What can hang from each mark
z403: z840
z148: z394 z825 z828
z579: z760
z760: z579
z394: z148 z659 z840
z659: z210 z394 z760 z825
z840: z394 z403

Known rows, with every way that one mark hangs from another
[z659 [z394 z840] [z760 z579] z825]: [ 2.480 -0.082  1.378  0.244  0.359  1.373 -1.605  2.642 -3.522  4.016
 -1.006  0.996 -0.248 -1.716  0.465 -1.880  2.989  0.372 -1.975 -2.092
 -1.096 -0.890]
[z148 z394]: [ 1.094 -0.779 -2.832  2.181 -0.495 -0.049 -0.013  1.152 -0.701 -0.777
  0.398 -0.112 -2.114 -0.665  1.570 -0.014  0.159 -0.412  2.392  0.166
 -1.280  1.882]
[z659 z210 [z394 z840] [z760 z579]]: [ 1.424 -0.024  2.784 -0.918  0.499  3.285 -0.927 -0.300 -0.503  3.605
 -2.668  1.810 -0.873 -3.545  2.069 -0.310  3.150  2.672 -2.895 -1.347
 -2.158 -1.413]
[z394 z148 [z659 z825] [z840 z403]]: [ 0.014  0.406  1.436 -0.451  1.070 -1.138 -3.196  1.555  1.733  5.131
 -4.510  1.986 -1.271 -5.238 -5.927 -0.430  2.946  2.509 -0.582 -1.985
  1.263  0.824]
[z403 [z840 z394]]: [ 3.560  0.632 -3.007 -1.922 -0.356  1.280 -0.797 -0.985 -0.874 -1.107
 -1.093 -1.966 -0.073 -1.956 -1.744  3.206  3.040  1.065 -0.335 -0.234
 -0.165 -0.092]
[z394 z148 [z840 z403]]: [ 0.307  0.470  2.115  0.657 -1.434 -4.554 -2.181 -0.611  1.828  1.868
 -1.954  2.963 -0.717 -4.203 -5.198  0.411  1.857  2.704 -0.216 -0.143
  1.820 -0.497]
[z148 z828]: [-0.327  0.780  0.128  1.545 -3.421 -0.797  0.784  1.602 -0.941 -2.138
  1.472 -1.698  1.127 -0.944  1.128 -0.928  1.422  0.084  1.291  0.074
  0.953  1.103]
[z840 z394 z403]: [ 3.048  0.618 -1.539 -2.804 -0.845  0.148 -2.677 -1.194 -0.982  0.243
 -2.317 -0.558  0.863 -3.515 -1.991  1.686  1.799  1.002 -0.119 -1.090
 -0.424  0.399]
[z659 z825]: [-1.004 -0.126 -0.307  0.109  1.065  0.154 -0.453  2.230 -1.453  1.979
  0.136 -1.915  0.562  0.174 -0.268 -0.633  1.352 -1.719  0.092  0.478
 -0.346  0.043]
[z394 z840]: [ 0.694  0.333  1.944  1.111  0.552 -0.594 -0.741 -0.735  0.748  0.959
  0.900  2.692  0.226 -0.791 -2.106 -2.008  0.315  0.321 -0.850 -0.616
  1.594  0.061]
[z840 [z394 z148]]: [-0.839  0.101 -2.274  0.603  0.208  1.078 -0.798 -0.191  0.926  0.256
 -0.896  0.899 -1.060 -3.609 -3.180  0.607  1.364  1.467 -1.105  0.984
  0.082  0.466]
[z659 z210 [z394 z840] z760 z825]: [ 0.286 -0.427  4.144 -1.399  3.924  3.639 -3.175  0.775 -1.068  6.122
 -0.749 -0.952  0.098 -2.497  0.172 -0.497  3.623  0.886 -2.739 -0.176
 -1.241 -0.063]
[z840 [z394 [z659 z210]]]: [ 0.272 -0.432 -1.536 -2.773  2.982  7.839 -1.442 -1.220  1.658  2.259
 -4.401 -0.299 -0.936 -4.566 -0.980  0.400  2.775  2.227 -1.507 -2.480
 -1.634  1.887]
[z394 [z659 z760 z825]]: [ 1.877  0.312 -1.221 -1.889  3.376  4.907 -3.657  1.085  0.302  2.988
 -3.648 -1.238  0.681 -1.981 -1.208  1.520  2.450 -0.778 -0.502 -1.170
 -1.428 -0.822]
[z148 [z394 z659 z840] z828]: [ 2.193 -0.471 -1.861  4.006 -2.420  1.475 -0.882  1.666  0.206 -1.105
  0.059  1.339 -1.867 -3.551 -0.454 -2.830  1.102  1.197  2.780 -2.957
  1.016  4.436]
[z394 [z148 z825 z828] z840]: [-3.605  1.633  4.602  5.742 -4.230 -4.240  0.250 -0.314  2.588 -0.141
  3.959  1.129  0.274 -4.268 -3.139 -1.633  3.599  0.514  1.183 -0.670
  0.414  1.281]
[z579 z760]: [ 0.650  1.606 -0.117  0.644  1.845  0.656  1.752  1.484  2.137 -0.418
 -0.362  0.262 -0.470 -2.500 -1.321  1.267 -1.048 -2.418 -1.014  1.127
 -0.634 -0.623]
[z403 [z840 [z394 [z148 z825 z828]]]]: [-0.965  1.952 -0.388  2.346 -5.115 -1.985  0.338 -0.424  0.921 -1.992
  2.035 -3.400  0.054 -5.406 -2.166  3.688  6.621  1.196  1.768  0.146
 -1.069  1.180]
[z659 [z394 z840] z760]: [ 3.150 -0.706  3.069 -0.055  1.506  0.869 -2.849 -0.927 -0.650  2.257
  0.984  2.214 -0.097 -1.187 -0.687 -0.684  0.302  1.495 -1.631 -2.040
  0.750  0.026]
[z659 z394]: [-0.158 -1.765  1.301 -0.526 -0.570  0.638 -0.137  0.483 -1.839  1.753
  1.434  0.219 -1.758  0.589  2.501 -0.910 -1.060  1.131 -0.371 -2.236
 -0.317  1.970]
[z840 [z394 z659] z403]: [ 3.481 -0.114 -2.427 -3.582  0.141  3.202 -3.300 -1.195  0.118  1.540
 -4.989  0.240  0.118 -4.680 -2.682  1.216  1.945  2.299 -0.144 -3.779
 -0.350  1.454]
[z394 [z148 z825] z659]: [-2.794  0.072  1.643  1.851 -0.120  0.619 -0.829 -1.122  3.468  2.125
 -0.884  1.577 -1.890 -3.724 -2.970  1.142  2.129  1.258  1.133 -3.075
 -2.152  1.208]
[z148 z394 z825]: [-0.683 -0.306 -0.395  3.228 -1.643 -1.382  0.069 -0.298  0.147 -0.166
  2.570 -0.770 -1.388 -1.141  1.077  0.726  1.948 -1.711  3.752 -1.643
 -3.200  2.379]
[z659 [z394 z148] z825]: [-3.139 -1.508  1.062  0.537  0.255 -0.529 -0.557  3.880 -1.756  4.390
  0.473 -0.888 -2.708 -1.208 -0.120 -1.200  0.864  1.109 -0.755 -0.156
 -0.433  1.888]
[z148 [z394 z659 z840] z825 z828]: [ 0.266  0.297  0.856  5.331 -3.167  0.272 -0.937  0.295  1.062 -0.822
  2.499  1.202 -1.123 -4.342 -0.482 -2.247  2.939 -0.175  4.096 -4.319
 -1.092  4.503]
[z659 z210 z760 z825]: [-0.259  0.726  0.795 -2.548  3.761  3.718 -2.445  0.530  0.348  3.568
 -3.144 -4.019  1.619 -2.149  0.206  2.367  4.203 -0.577 -1.139  2.431
 -2.601 -1.741]

Rows
[ 0.202  0.735  0.073 -0.923 -1.230  0.723 -3.223 -2.139  2.931  2.600
 -3.044  0.824 -1.079 -7.557 -4.430  2.497  3.809  2.171  1.033 -4.211
 -2.301  1.621]	[z840 [z394 [z148 z825] z659] z403]
[-1.283  1.902  1.344  1.672 -5.810 -3.461 -1.384 -0.727  1.093 -0.711
  0.599 -1.855  1.112 -7.195 -2.807  1.902  5.221  1.349  2.161 -1.129
 -1.316  1.658]	[z840 [z394 [z148 z825 z828]] z403]
[-0.678 -1.066  3.495 -0.363 -0.297 -3.724 -2.563  2.535 -1.195  5.862
 -0.637  1.086 -1.906 -3.360 -3.020 -1.200  2.247  2.669 -0.931 -1.607
  1.260  1.861]	[z659 [z394 z148 [z840 z403]] z825]
[-1.772  1.085  1.788  4.367 -3.180 -3.072  0.282  1.277  1.795 -0.695
  1.547  1.495 -0.207 -3.767 -3.421 -2.134  1.827  1.926  0.419  1.092
  2.581  0.912]	[z394 [z148 z828] z840]
[ 2.995  0.343  1.251 -1.501  0.530  0.046 -2.928 -1.356  1.654  2.171
 -3.736  2.788  0.025 -3.727 -3.714 -0.182  1.134  2.319 -0.234 -4.153
  1.420  0.811]	[z394 z659 [z840 z403]]
[ 4.381 -0.144 -3.934 -2.740  0.815  4.392 -1.666 -0.800  0.336 -0.180
 -3.596 -0.981 -1.382 -3.196 -1.935  3.084  3.119  2.077 -0.261 -2.764
 -0.403  0.812]	[z403 [z840 [z394 z659]]]
[-4.345 -0.422  4.096  4.001 -5.304 -2.815  0.923  1.407 -0.116  0.698
  4.596 -1.328 -1.753 -3.094  1.545 -1.026  2.170  1.381  1.732 -2.311
 -1.227  3.091]	[z659 [z394 [z148 z825 z828]]]
[ 0.237  1.680 -0.569 -1.634  1.460  3.618 -0.667  2.081 -0.758  3.127
 -4.762 -3.153  0.969 -2.870  1.963  1.801  5.444 -0.254 -1.680  1.683
 -4.088 -2.982]	[z659 z210 [z760 z579] z825]
[-2.207  0.318  1.261  3.138 -0.813  0.343 -1.109  3.479  1.524  2.446
 -0.415  0.634 -0.833 -4.786 -4.158 -3.042  3.288  1.526  0.126 -1.156
  2.344  2.063]	[z394 [z148 z828] [z659 z825] z840]
[ 0.646  0.836  1.681  1.391 -3.537 -2.050 -2.097  0.735  2.912  0.613
 -2.872  1.891 -0.611 -6.779 -4.287 -0.790  2.538  4.061  1.048 -2.515
  2.521  1.786]	[z394 [z148 z828] z659 [z840 z403]]
[ 4.150 -0.837 -1.406  0.113 -0.379  0.098 -2.968 -0.082  0.871  1.313
 -3.491  2.872 -2.080 -4.354 -2.222 -0.376  1.165  2.105  2.260 -3.864
  0.229  2.877]	[z148 [z394 z659 [z840 z403]]]
[ 4.707  0.924 -2.971 -4.574  3.348  7.548 -3.473 -2.855  1.783  1.347
 -6.339 -2.975  0.083 -5.794 -1.398  5.999  5.881  2.652 -1.539 -1.195
 -2.257 -1.098]	[z403 [z840 [z394 [z659 z210 z760]]]]
[ 1.872 -0.132 -3.731 -1.682  0.520  3.473 -1.701 -0.333  2.041  0.754
 -4.073 -0.118 -2.584 -4.899 -4.066  3.861  3.606  3.528 -0.673 -1.844
 -0.018  0.703]	[z403 [z840 [z394 z148 z659]]]
[ 1.322 -0.528  3.415 -1.520 -0.081 -2.162 -2.508  2.086 -2.942  4.993
 -0.369  0.201 -0.675 -1.629 -0.998 -1.883  1.778  1.460 -0.367 -2.937
  1.213  1.946]	[z659 [z394 [z840 z403]] z825]
[ 1.510  0.296 -3.211 -0.683 -0.638 -0.171 -0.684 -0.322  0.632 -0.088
 -1.619 -0.926 -1.481 -3.570 -3.313  4.000  3.817  2.671 -0.552  0.983
  0.276 -0.405]	[z403 [z840 [z394 z148]]]
[ 5.888  0.693 -2.846 -4.417  1.382  4.375 -5.788 -2.137  0.619  1.037
 -6.072 -0.279  1.436 -5.746 -2.881  3.609  3.053  1.970 -0.247 -3.205
 -0.927 -0.602]	[z840 [z394 [z659 z760]] z403]
[-0.356  0.860  1.516  6.448 -4.426 -2.774  0.215  0.208 -0.080 -2.014
  5.021  0.009 -0.154 -2.988  0.051 -2.135  3.259 -1.378  3.996 -1.756
 -0.733  3.765]	[z148 [z394 z840] z825 z828]
[-0.919 -0.542 -2.926 -0.472  2.398  4.782 -2.000  2.342  0.437  3.470
 -3.065  0.183 -1.995 -4.663 -4.242 -0.293  2.656  1.022 -1.112 -1.367
 -0.382  1.884]	[z840 [z394 z148 [z659 z825]]]
[-0.446 -0.760  2.286 -2.909  3.679  4.122 -2.362  1.580 -1.383  5.501
 -1.493 -3.634 -0.442 -1.921  2.694  0.982  3.360  0.683 -1.502  0.447
 -2.844  0.052]	[z659 z210 z394 z760 z825]
[ 0.940  0.277 -1.475 -1.386 -1.174 -1.333 -2.627 -0.657  0.898  1.203
 -3.050  0.378 -0.578 -5.341 -3.887  2.151  2.435  2.632 -0.351 -0.141
  0.182  0.216]	[z840 [z394 z148] z403]
[-2.083 -0.316 -1.264  0.097  1.802  2.109 -1.250  2.898  1.264  3.514
 -3.034  0.141 -2.250 -2.848 -2.960 -0.166  1.840  1.213 -0.396 -1.194
 -0.225  1.002]	[z394 z148 [z659 z825]]
[ 2.633  0.305 -1.876 -3.321  4.383  8.912 -3.639 -2.293  2.227  2.220
 -5.491 -0.878  0.283 -5.568 -1.411  2.806  3.823  1.876 -1.823 -1.522
 -2.432 -0.321]	[z840 [z394 [z659 z210 z760]]]
[ 0.745  0.483 -2.249 -0.642 -3.724  1.103 -2.348  1.072  1.360 -0.249
 -3.758 -0.632 -0.506 -7.583 -3.196  0.796  3.315  3.801  1.116 -2.375
  0.925  2.319]	[z840 [z394 [z148 z828] z659] z403]
[-1.235 -0.418  6.003  1.385 -2.601 -5.251 -2.015 -1.457  1.038  4.387
  1.369  2.621 -2.080 -4.641 -2.636  0.376  2.628  2.550  0.328 -3.954
 -0.226  2.043]	[z659 [z394 [z148 z825] [z840 z403]]]
[-0.219 -0.004 -0.768 -3.143  1.558  3.920 -2.952 -0.855  2.957  3.463
 -7.221 -0.166 -1.644 -8.240 -3.618  2.781  4.175  4.651 -1.141 -1.955
 -1.199  1.509]	[z840 [z394 z148 [z659 z210]] z403]
[ 0.697  1.425 -2.867  1.082 -4.177 -1.011  0.202  1.162  0.211 -2.499
  0.031 -2.917 -0.808 -4.830 -2.190  2.597  4.903  2.931  0.661  1.610
  0.930  1.050]	[z403 [z840 [z394 [z148 z828]]]]
[ 1.151 -0.573  4.066 -1.295  2.736  3.187 -2.751 -2.068  0.466  3.921
 -0.748  0.894 -0.524 -2.801  0.353  0.014  2.405  2.280 -2.244 -0.684
 -0.641  0.118]	[z659 z210 [z394 z840] z760]
[-2.849 -1.328  2.540 -1.967  2.284  3.009 -0.307  2.450 -2.008  5.342
 -0.487 -3.116 -1.670 -0.937  3.159 -1.153  2.510  0.937 -1.443 -0.596
 -1.766  1.976]	[z659 z210 z394 z825]
[-1.645 -0.666 -2.327  1.183  0.084  4.841 -0.091  4.520 -0.475  1.647
 -2.724 -4.557 -1.742 -4.074  2.701 -1.204  4.437  0.562  3.096 -0.828
 -2.077  4.512]	[z148 [z394 [z659 z210 z825]] z828]
[-4.584 -1.301  2.552 -0.736  1.748  1.817 -0.043  3.138 -0.374  6.259
 -0.874 -2.162 -3.386 -2.605  0.973 -0.644  2.740  2.419 -1.409  0.589
 -1.482  1.960]	[z659 z210 [z394 z148] z825]
[-1.931  2.196  4.956  3.566 -5.515 -6.710 -1.200 -1.265  2.526  0.539
  2.018  0.738  1.007 -6.171 -4.139  0.095  4.607  1.949  1.934 -1.292
  0.386  1.044]	[z394 [z148 z825 z828] [z840 z403]]
[ 4.422  0.052 -3.136 -2.334  2.710  6.976 -4.000 -1.919  0.901  0.651
 -3.771  0.571  0.745 -3.906 -2.148  2.129  1.759  0.862 -0.993 -2.512
 -0.995 -0.389]	[z840 [z394 [z659 z760]]]
[ 0.437 -0.834  2.586 -2.402  2.330  3.962 -2.016 -0.983 -0.211  3.381
 -1.957 -1.595 -0.471 -2.034  3.021  1.992  1.901  1.939 -1.365 -0.354
 -2.028 -0.137]	[z659 z210 z394 z760]
[-3.691 -1.126  3.757  2.218 -1.782 -2.262  0.088  0.045  0.381  2.873
  2.816  0.505 -2.482 -1.985  0.349  0.192  1.258  1.373  0.545 -2.523
 -2.006  1.923]	[z659 [z394 [z148 z825]]]
[ 1.655  1.686 -1.322 -0.927 -0.114  1.329 -1.146  2.319 -1.975  1.346
 -2.805 -1.784  1.178 -1.673  0.757  0.826  3.340 -1.351 -0.756  0.556
 -2.841 -3.062]	[z659 [z760 z579] z825]
[ 1.616 -0.325 -2.963  0.842 -0.220  5.835 -2.068  0.788  1.654 -0.416
 -3.581 -3.051 -0.750 -5.193  2.461  1.632  4.125  1.798  2.580 -0.587
 -2.387  2.215]	[z148 [z394 [z659 z210 z760]] z828]
